Every row comes from one small tree of marks. Brackets hold a mark, then the marks that hang from it, in the order of their numbers. Every link used is in the known rows. Which tree was each row made from?
Known rows:
(j45 j626 (j948 j146 j600)): [  5  20  -2 -10  -5   6  -6   4   1   0   4  -7 -16   1  10  38  24   6
  12 -10  -6  -4  10  -6   2   5  12]
(j284 j370): [ -3 -43   8  -9 -12  23 -26   2   0  -5 -13   2  21  -6 -20 -11 -35  -8
  -3   0  11  14   1  -8   7   8   6]
(j590 j451): [  3 -25  16 -13 -19   3 -26  -2  -2  -2 -19   0  33  -5 -13  -6 -32  -8
   1  15  11   9   9   1  -2   9   5]
(j599 (j700 (j45 (j626 j600)))): [ -3  -1 -17   1   0  14   7  10  -2  18   1   4 -31  -6   7   6  32   5
  -5  -5 -12  -8  -8   1   0   9  -3]
(j599 (j700 j45)): [ -1 -13 -17   0  -3   6   2  -1   2  22  -8   5  -4 -15  -1 -25   3   8
  -9   6   2   1  -2  -8  -2   6 -10]
(j45 j626 (j948 (j146 (j173 j599)))): [  9  18  -6  -4   7 -17   6  -3  -2   1   6  -6 -13   1   1  18   8   1
  -1   2  -6  -6   3   4  -9  -1   8]
(j948 (j146 (j173 j599)) j600): [ 23  21  -6  13  -2 -15   6   4  -2   0  11  -1 -14   2 -11   7  -6   3
 -11   7  -6   0  -2   4   5   4   0]
(j599 j700): [  7 -33 -17  -6 -10   7  -6   3  -1  16  -5   7   6 -13 -10 -22 -10   2
  -9   4   0   8   5  -9   5   2  -4]
(j284 (j370 (j590 j629))): [-14 -72  12  -9   1  33 -27   4   3 -12 -14  11  49 -14 -11 -10 -62  -7
   2  -5  23  18  -3 -12  -2   2  10]
(j590 j451 j629): [  4 -54  18 -13  -9   8 -25  -2  -2  -3 -15   9  50  -7 -14  -6 -39  -9
   3   6  17  13  12  -3 -14   5  11]
(j599 (j700 (j45 j626 (j948 j146 j600)))): [ -6  46 -19   3   9  -6  12   3   7  24   5  -5 -35  -8  27  31  48  18
   7  -9 -11 -14  -2 -12  -2   7  -3]
(j45 (j948 j146)): [  2  -7   3 -16 -12  10  -8 -10   6   5  -4   0  11  -7  -3  14  -5  -4
   3   7   4   1  12  -9  -9   6   5]
(j146 (j173 j141 j629) (j948 j600)): [  4  -4  21   3   1  -9  -6  -8  -6 -30  15  -8   7  20 -12  -8   3   0
   5 -10   2  12   3   5  12 -18  -3]
(j599 (j700 (j45 (j948 (j146 (j173 j141)) j600)))): [ -3  58 -14  16   9 -20  17  -9   3  12  13  -9 -24   1  13  11  30  19
   0  -1  -1 -10 -14 -10   2  -6 -17]
(j599 (j700 (j45 (j626 j600) (j948 (j146 j173))))): [ -1  47 -18   2   6 -11  22   0   2  21  14  -5 -47  -2  18  32  50  12
   0  -2 -14 -19 -13  -5 -13   8  -8]
(j948 j600): [ 14 -19  -2  -4 -16  15 -11   6  -5  -3  -4   0   3  -2 -12  -4  -9   1
  -1  -5   2   9   8  -1  10   4   5]
(j948 (j146 (j173 (j599 j700) j629)) j600): [ 12  12  -6  18  15 -28  13   2   3   6  15   5 -12   6  -8  -1   6   1
 -14   5 -12   2  -7  -1  12  -9  -7]
(j45 j626 (j948 (j146 (j173 j141)) j600)): [  2  37   1   1   2 -10  -4  -1  -7 -13  12 -14 -19  16   5  28  23   9
  12 -11  -3  -2  -3   1   7  -9   5]
(j146 (j173 j629) j948): [  9 -28  18 -13  -5  -9  -7  -9  -3 -18   5  -2  13   8 -16 -18  -6  -4
   0   1   4  12  10   2  -5  -8   0]
(j599 (j700 (j45 j948))): [ -5   0 -18  -6   0   3   9  -8   4  23  -7   0  -3 -17   9 -11  13   8
  -3  -1   4  -6   1 -10  -7   3  -8]
(j948 j146 j600): [ 12   0   2  -1 -14  10 -10   3   3   2   2   1  -3  -1  -8  14  -3   2
   0   4  -2   5   8  -6   6  10   3]
(j700 j599): [  8 -25   1  -9 -16   6  -2   6  -4  -2  -2   5  15  -3 -14 -28 -20  -4
  -2   3  -1   5  10   4   2   4   1]
(j146 j173 j948): [ 17 -12   2 -12 -14  -7  -3  -6  -4  -8   6  -5   1  -4 -12 -12  -8   4
  -1   2   2   8  11  -1  -8   4  -2]
(j284 (j370 (j590 j451))): [-20 -26  25 -10 -10  15 -37   1   4 -11 -27   1  47 -12  -6   3 -66 -10
   5  14  22  13  -5  -5   6  12   5]
(j146 (j173 (j141 j590) (j599 j700) j629)): [ -4 -31  -2  20  16 -16   6  -4  -2  -6  -5   9  14  10 -10 -50 -25 -15
 -15   7   2  14  -7   3  17 -25 -12]
(j370 (j590 j451)): [ -8 -24  15 -13 -14  10 -28  -1   0  -6 -23   2  42 -12  -5  -4 -53  -6
   5  19  17  10   4   2  -1   8   4]

Which tree is each row?
[-11 -53  18   9   7  11 -10  -6   1 -20 -16  11  35  12 -14 -41 -38 -28
  -7   9   8  17   5   8  16 -21   1]
(j173 (j141 j590) j599 j629)
[ 10  18   4   9  -8  -6  -8  -1  -5 -10  11  -6  -7  13 -14   5  -4   6
  -1   4   1   6  -5  -1  12  -3  -4]
(j948 (j146 (j173 j141)) j600)
[  0 -35  16   9  10  -9  -7  -8  -8 -23   2   1  26  19 -28 -35 -25 -14
 -10   5   6  14  -6  16  11 -25   0]
(j146 (j173 j141 j599 j629))
[ -3  51 -24  13  20 -15  22   3   9  25   8  -2 -35 -10  27  28  43  13
  -2  -6 -15 -18  -4  -5   1   3  -1]
(j173 (j599 (j700 (j45 j626 (j948 j146 j600)))))
[  4  69  -6   2   4 -24  21   6  -3   0  16 -12 -36   8  20  20  39  20
  11  -9 -11 -18  -5   4  -9   5  -4]
(j700 (j45 j626 (j948 (j146 j173) j600)) j599)
[-25 -10  15  20  19 -14  -2 -10  10   1 -24   9  32   3   7 -37 -24 -18
  -8  21   8   5  -7   3   9 -15 -13]
(j173 (j141 (j590 j451)) (j599 (j700 j45)) j629)
[ -4 -69   8  -1  -3  26 -16  -2  -2 -13 -15  13  40   1 -10 -35 -42 -16
   0  -3  17  20  10  -7   1 -11   3]
(j173 (j141 (j590 j629)))
[  4   7  16  19  12 -17  -1  -5  -2 -20  13  -1   7  24 -18  -3  -7  -8
  -8   6  -2   7  -8  10  16 -18  -1]
(j948 (j146 (j173 j141 j599 j629)) j600)
[ -7  12 -19  -4   3  11  15   3   1  18   2  -1 -30  -8  17  20  42   5
   2 -12 -10 -14  -5  -2  -6   6  -1]
(j599 (j700 (j45 (j626 j600) j948)))
[  2  29  -4  -1  -6   0  17   1   0   2   4  -5  -6  -3  12  -3  15   9
   7 -10  -1 -11   3   3  -2   4  -3]
(j700 (j45 (j948 j600)) j599)
[  8  21   0 -10  -8   1   4   1  -4  -3  12  -6 -26   8   1  39  26  -1
   7  -4  -9  -8   0   2 -11   6   7]
(j45 (j626 j600) (j948 (j146 j173)))
[ -2  24   6  -3  -2   2   0  -4  -5 -12  14  -9 -19  16  -1  35  23  -3
   8  -5  -7  -7  -5   5  -2  -5   4]
(j45 (j626 j600) (j948 (j146 (j173 j141))))
[ -5  -7 -20  -3   3   5  -2   7  -2  20  -8   2 -17 -10   7 -14  19  11
  -4  -2  -4  -1  -3  -5  -1   4  -3]
(j599 (j700 (j45 j626)))
[ -5  19  -2  -8  -3  10  18   6  -2   0   5  -3 -20   3  14  13  33   0
   9 -13 -11 -18   0  11 -10   7   3]
(j700 (j45 (j626 j600) j948) j599)
[ -7 -52  18 -14  -5  13 -27  -1   1  -8 -19  10  59 -14  -5  -5 -59  -7
   6   9  23  14   6  -2 -12   4   9]
(j370 (j590 j451 j629))
[-19 -55  27 -10   0  19 -37   1   5 -13 -23   8  65 -14  -8   3 -73 -10
   7   6  28  17  -2  -9  -5   7  11]
(j284 (j370 (j590 j451 j629)))
[ -2   6  -1  -3  -6  13  11  13  -4  -1   4   2 -22   5   4  -2  22  -1
   2  -5 -12 -12  -3  14  -4  10   1]
(j700 (j45 (j626 j600)) j599)
[-10 -39 -14  22  22   6  12  -4   6  12 -11  18  21 -11   6 -45 -24  -8
 -13   2   9   6  -3  -7   0 -12  -9]
(j173 (j141 (j590 j629)) (j599 (j700 j45)))
[ 11  25  -4   0   4  -8  14   1  -2  -1  15  -3 -26   6   1  38  20  -6
  -1  -3 -14 -13  -2  10  -9   3   9]
(j45 (j626 j600) (j948 (j146 (j173 j599))))
[ -4   7  -2 -10  -7   3  12  -4   1   4  -3  -2   6  -6   6 -18   3   3
   4  -2   3  -9   5   3 -11   3  -4]
(j700 (j45 j948) j599)
[ -8  38   1  -6  -1   6  19   3   6   4  10  -2 -27   3  18  30  39   0
   9  -3 -15 -22   0   6 -14  12   2]
(j700 (j45 (j626 j600) (j948 j146)) j599)
[ -8  12  -4 -12   0   1  10   4  -3   2  -3  -5  -7  -2  14  -9  20   6
   9  -9  -2 -11   5   7 -10   2   3]
(j700 (j45 j626 j948) j599)
[ -4  54  -3  -1   3  -7  16   7   4   4   8  -7 -27   3  24  24  38  12
  13  -9 -11 -18   2   1  -5   8   1]
(j700 (j45 j626 (j948 j146 j600)) j599)
[  5  39 -21  18  15 -16  24   7   2  21  15   2 -48  -2   7  16  34   7
 -13   7 -20 -17 -17   5  -6   8  -9]
(j948 (j146 (j173 (j599 (j700 (j45 (j626 j600)))))))
[ 16  16   2  15   4 -16   8  -5  -5 -17  17  -8  -4   7  -8  -7  -4   1
  -5  -7  -2   4   2  10  13 -11  -2]
(j146 (j173 j141 j599) (j948 j600))
[  1   4  16  23  12 -14   2  -4   2 -21   2   4   5  22  -8 -14 -19 -15
  -6   8   0  10  -5   5  17 -17  -6]
(j948 (j146 (j173 (j141 j590) j599 j629)) j600)
[ -3  27 -23   1   7   0  11   6  -1  18   0  -6 -28  -9  23  14  41  18
   5 -18  -6 -10  -2  -7   3   1  -1]
(j599 (j700 (j45 j626 (j948 j600))))
